Every row comes from one small tree of marks. The marks that hang from a mark follow it in brackets, in the order of their numbers. Every link used is in the known rows. Which tree was each row made from?
Known rows
q252(q576(q734)): [-37  34  -4  21   1 -12   9  15 -30 -14 -48 -14   8 -10 -22  -9  29   7
  19   9  20  -7  -8  16 -15   6]
q252(q576 q893(q130 q260 q688 q734 q879)): [-17  24  -1  24   2  24  12  22 -29  -9 -48  -7  12   0 -10  -6   9 -23
 -31  11   1 -12  -2   9  -3   7]
q893(q130(q830) q260 q688 q879): [  7  22   6  21   2  33  14  10 -23  -7 -51   6   5   5 -14   2 -17 -13
 -26  43  -1 -11  -2  14  -8   5]
q830(q688(q893)): [ -6  43   4   6  -6  -7   9   4 -21  -5 -46 -13   2   0 -12 -10 -16  10
   1  15   9 -11  -7  16 -16   0]
q113(q576(q734(q893))): [-45  46  -6  37   5  -9  13   8 -28 -15 -48 -10   8  -1 -12 -11  40 -29
   6   8  18  -6  -9  19 -22   5]
q688(q830 q893): [  3  45   6  15  -5 -11   4   7 -19 -16 -42  -7  -1  -1 -11  -6 -18  10
  -7 -10  11  -7 -11  18 -22   2]
q576(q130(q893(q260 q688)) q734): [-12  32 -21  -2   4   5  -8  12 -37  -7 -42  -6   9   1 -15  -8   8  -1
 -16  14  12  -5   0  22  -8  11]
q893(q130 q734(q576) q879(q830(q688))): [-27  15  10  37  -3   9  28  11 -16  -4 -36   1  23   0 -17  -6  -2  -4
 -21  35  -7 -15  -4   8   8   3]
q830(q688(q893(q130 q260 q734(q576) q879))): [ -9  42   3  23  -8  19  10   9 -20  -2 -43  -6   6   3  -9  -8 -12 -13
 -25   4  -2 -15  -5  13  -1   3]
q830(q688(q893(q130 q260 q734 q879))): [  4  37   2  24  -7  18   8  11 -21  -1 -45 -11   2   3 -10  -8 -17  -8
 -26   4  -1 -16  -4  13  -9   4]
q113(q576(q130(q893(q879)) q734(q830(q688)))): [-38  34  -9  33   1  -2   0   9 -28  -7 -42  -6  12  -1 -15 -13  14 -24
  -7   7  10  -4 -12  24  -6   8]
q830(q688(q893(q130 q734(q576) q879))): [-17  37   4  30  -7   6  10   7 -17  -2 -40  -8   8   1 -13  -8 -13  -3
 -20  16  -1 -13  -6  13  -3   2]
q688(q893(q130)): [  1  39   4   9   1  -4  11   6 -26  -7 -45 -12   6   1 -12 -10   3   8
 -16  24  12  -4  -4  16 -19   2]
q130(q893(q260 q688(q830) q734 q879)): [  7  27   0  35   0  21   8  13 -19 -19 -31  -7   0   1  -9  -8 -13 -18
 -31 -14  -5 -10  -6  18  -4   4]
q830(q688(q893(q260 q734(q576(q130))))): [-12  52  -4  -4  -7  10   6   7 -26  -2 -46 -10   6   2  -9 -10 -11  -7
 -14  -4   1 -14  -5  14  -4   3]
q734(q830(q688)): [-14  29  13   9  -3  -4  17   5 -27  -7 -49 -10  13   0 -11 -10 -17  17
  15  13   7  -9 -15  16 -10   0]
q893(q688): [-11  26   1   6   4   0  14   5 -25 -12 -47 -12   8  -1 -18  -7  -2   3
   8  34   8  -9  -3  12 -14   1]
q688(q830 q893(q130 q260 q734(q576) q879)): [ -1  43   5  37  -6  21   5  13 -17 -12 -38   2   4   3  -7  -3 -14 -18
 -40 -23  -3 -13  -9  13  -4   6]
q688(q830 q893(q130)): [  3  41   8  11  -4  -6   5   7 -22  -8 -42  -3   5   0 -11  -4 -21  11
 -18   7  13  -8  -8  17 -21   3]
q688(q893(q260 q734)): [  9  47   1  15   0  11   9  12 -28 -14 -45 -18  -2   2  -6 -12   7 -10
 -19 -17   3 -10  -5  14 -16   4]
q576(q130(q830 q893(q260 q879)) q734): [ -3  27 -15  21   2   5  -9  15 -31 -11 -41   1   3   3 -16  -2   9   4
 -19   7   7  -2  -5  25 -10  11]
q113(q893(q130 q260 q688 q734 q879(q830))): [ -4   8   4  41   6  26  26  15 -24  -9 -46   0   6   3  -6  -7   5 -12
 -41  29  -4 -15  -1  11  -5   0]
q113(q576): [-27  35   3  20   5  -5  19   3 -25 -13 -48 -16   6  -2 -17 -15  34 -25
  16   7  12  -6  -9  15 -19   2]
q113(q576 q893(q688)): [-36  28   0  34   8   1  22   3 -25 -13 -50  -8   1  -1 -10 -15  29 -30
  -4  25  12  -8  -9  17 -17  -4]
q734(q893): [-17  43   0  13   4 -10  24   6 -26 -15 -45 -13   9   1  -8  -8  21   7
   1   8   9  -4  -6  15 -25  -1]
q879(q830(q688(q893))): [ -6  38  12  -2  -5 -12  25   6 -20  -7 -45  -2  12  -1 -10  -9 -20  14
  -2  37  10 -11  -4  15 -12  -1]
q830(q688(q893(q734 q879))): [ -4  35   2  34  -7   1   6  10 -16  -7 -42 -17   0   1 -14  -9 -14   1
 -12   2  -2 -14  -7  14 -11   2]
q830(q688(q893(q130))): [ -6  40   5   2  -6  -3  11   4 -23   1 -46 -10   7   1 -13  -9 -18  11
  -8  28  11 -11  -4  16 -15   1]

Write each row's tree
[-22  41   1  -3  -3  21  13  10 -34  -4 -47  -7  17   2  -6 -10  -3 -10
  -6 -17  -5 -14 -12  12   7   6]
q893(q260 q734(q576(q130) q830(q688)))
[ -7  15   6  30   2   4  22   9 -14 -17 -43  -2  12   0 -18  -5 -11  -1
  -6  46  -1 -10  -2  10  -6   2]
q893(q688 q879(q830))
[-21  33   8   2  -1  13  17  21 -37  -2 -51  -7  18  -1  -3 -10   3  -7
 -18  -1   8 -12 -10  12  -4   5]
q252(q576 q893(q130 q260 q734(q830(q688))))
[ -3  41   7  29  -2  20  20  13 -20 -12 -38   0  11   3  -5  -9   2 -19
 -41   9  -3 -10  -3  11   1   4]
q688(q893(q130 q260 q734(q576) q879(q830)))
[-12  22   0  27   2  18  14  24 -29  -9 -47 -11  11   0 -10  -8  25 -16
 -25  -9   1 -10  -4   9  -7   6]
q252(q576 q893(q130 q260 q734 q879))
[-21  35  -8  40   1  13   4  15 -26 -11 -46   3   9   3 -10   2  -1 -10
 -24  14  10 -12  -4  17 -14   9]
q576(q734(q893(q130 q260 q688(q830) q879)))
[ -2  35  11   5  -4 -10  16   3 -22 -10 -37  -1   2   1 -10  -8 -18  18
  -3  30  10  -3 -11  26 -14  -2]
q130(q830(q688) q893)
[  5  19   6  34   3  37  12  15 -24  -7 -48  -1   5   5 -15   1 -16 -20
 -36  31  -9 -15  -3  13  -4   8]
q893(q130(q830) q260 q688 q734 q879)
[-36  40  -1  32   4  -6   9  12 -32 -15 -48  -3  15   1  -7  -5   0   4
  -3  24  15  -6 -12  20 -14   6]
q576(q734(q830 q893(q688)))
[ -6  27   8  23   3  -5  17  10 -28 -18 -31 -17   9  -1  -8 -16   7   7
 -10  -4   3  -2 -12  20  -8   2]
q130(q893(q734(q830)))
[ -3  45  -2  22  -2  16  13  13 -20 -15 -39  -3   8   3  -6  -9   5 -18
 -33  -8  -6  -8  -4  12   1   5]
q688(q893(q260 q734(q576(q130)) q879(q830)))
[-19  43   7   6   0  -6  25   5 -27  -3 -48  -1  12   2  -7  -3  -4  13
 -11  40  10  -6  -7  19 -22   0]
q734(q893(q130(q830(q688))))
[-44  45 -11  19  -3 -10   4  15 -27  -6 -50  -2   9  -7 -19  -1   8   9
  -3  20  13  -6  -9  20 -14   7]
q252(q576(q130(q830(q688)) q734(q893(q879))))
[-17  35   4  31   3   6  21   7 -21 -10 -45   2  11   3 -10   0  -7  -2
 -26  50   3  -5  -5  17 -17   1]
q734(q893(q130(q830) q688 q879))
[-23  25   1  27  -2  -2   8  17 -19 -18 -46  -3   9  -3 -14  -3  -4  -5
  -7   8   7  -8  -8  12  -8   3]
q252(q576 q893(q688(q830) q879))
[-17  40  -4  22  -7   2   4   8 -18  -4 -41 -11   6   1 -15  -9 -11  -2
 -15   3  -4 -13  -6  13  -3   3]
q830(q688(q893(q734(q576(q130)) q879)))
[-11  28   7  20   4   1  16   8 -28 -17 -32 -14  10  -1  -8 -15  -9   0
 -16  16   2  -4 -10  20  -5   2]
q130(q893(q688 q734(q830)))
[ -7  29  -3 -16  -2  -8   5   6 -29   0 -52  -5   9   1 -20  -2 -11  22
   7  28   5  -7  -6  18 -16   4]
q576(q130(q830(q688)))
[-23  36 -10   8  -2  -8 -10  12 -35  -1 -51  -6  14   0 -15  -6 -12  17
  -3  14  13  -8 -10  21 -10  10]
q576(q130 q734(q830(q688(q893))))
[  9  18   5  37   2  21  23  18 -20 -18 -43 -10   7   2 -12  -7  11 -14
 -16 -11  -9 -14  -3   9  -6   5]
q893(q260 q734 q879(q830))
[-10  50  11   7  -7   5  13   6 -23  -9 -48   1   1   3  -8  -4 -19   1
  -8  15   4 -11 -11  19  -8   1]
q130(q830(q688(q893(q260 q734(q576)))))
[-20  37 -11  -1   1  12  11   4 -25 -13 -35  -1  14   1 -12 -10  14 -12
 -12   9   0  -3  -4  15   5   2]
q734(q576(q130(q893(q260 q688 q879))))
[-15  23   8  26  -4  29  28  14 -20  -4 -40   5  19   2 -10  -6  -2 -19
 -29  16  -9 -18  -2   8  10   5]
q893(q130 q260 q734(q576) q879(q830(q688)))
[-20  25   7  36   1  42  18  12 -26  -9 -43   2  19   3  -8  -5 -10 -29
 -34  17 -10 -14  -9   9  14   7]
q893(q130 q260 q688 q734(q576 q830) q879)
[  3  21   8  45   1  -1  13  12 -18 -21 -31  -8  -1   1 -13  -7   2   4
 -20   8  -4  -1 -10  23 -11   1]
q130(q830 q893(q734 q879))
[ 14  37   5  38  -5  20   2  15 -19 -11 -41  -5  -1   2  -8  -3 -19 -12
 -40 -23  -2 -13  -7  14 -13   7]
q688(q830 q893(q130 q260 q734 q879))
[ -2  36   2  26  -7  -2   7   6 -15  -7 -44 -12   0   1 -14  -8 -15   5
  -5  10   4 -11  -6  15 -13   0]
q830(q688(q893(q879)))
[-21  37  -5  -6  -4   6  18   5 -23  -9 -35   4  19   1 -10 -11   6  -4
 -10  12   0  -5  -4  15   8   2]
q734(q576(q130(q893(q260 q879(q830(q688))))))
[ -6  21  -1  34   1  17  11  18 -24 -19 -43  -9   9   9  -6  -7  27 -20
 -16 -24  -7 -10  -5   9  -1   4]
q252(q893(q260 q734(q576) q879))
[-26  27  12  16   2   3  21   8 -28  -7 -42  -2  16   1 -17  -5   9   4
 -10  33   2  -8  -8  14  -4   3]
q893(q130(q830) q734(q576))
[-10  22   6   2   1   4  12   5 -25  -4 -46  -1  14  -1 -19  -1 -25   7
  -8  42  10 -12  -4  14 -14   4]
q893(q130 q688(q830))
[-10  28  -7  -3   5  -1   6   8 -33  -8 -37 -14  14  -1 -14 -12  -5   6
 -17  16   1  -3  -6  19  -6   5]
q576(q130(q893(q688 q734(q830))))
[-42  48  -6  27   6   8  14   8 -31  -9 -51  -3  10   0 -10  -9  29 -39
 -10  22  18  -9  -6  19 -17   7]
q113(q576(q734(q893(q130 q260 q688))))
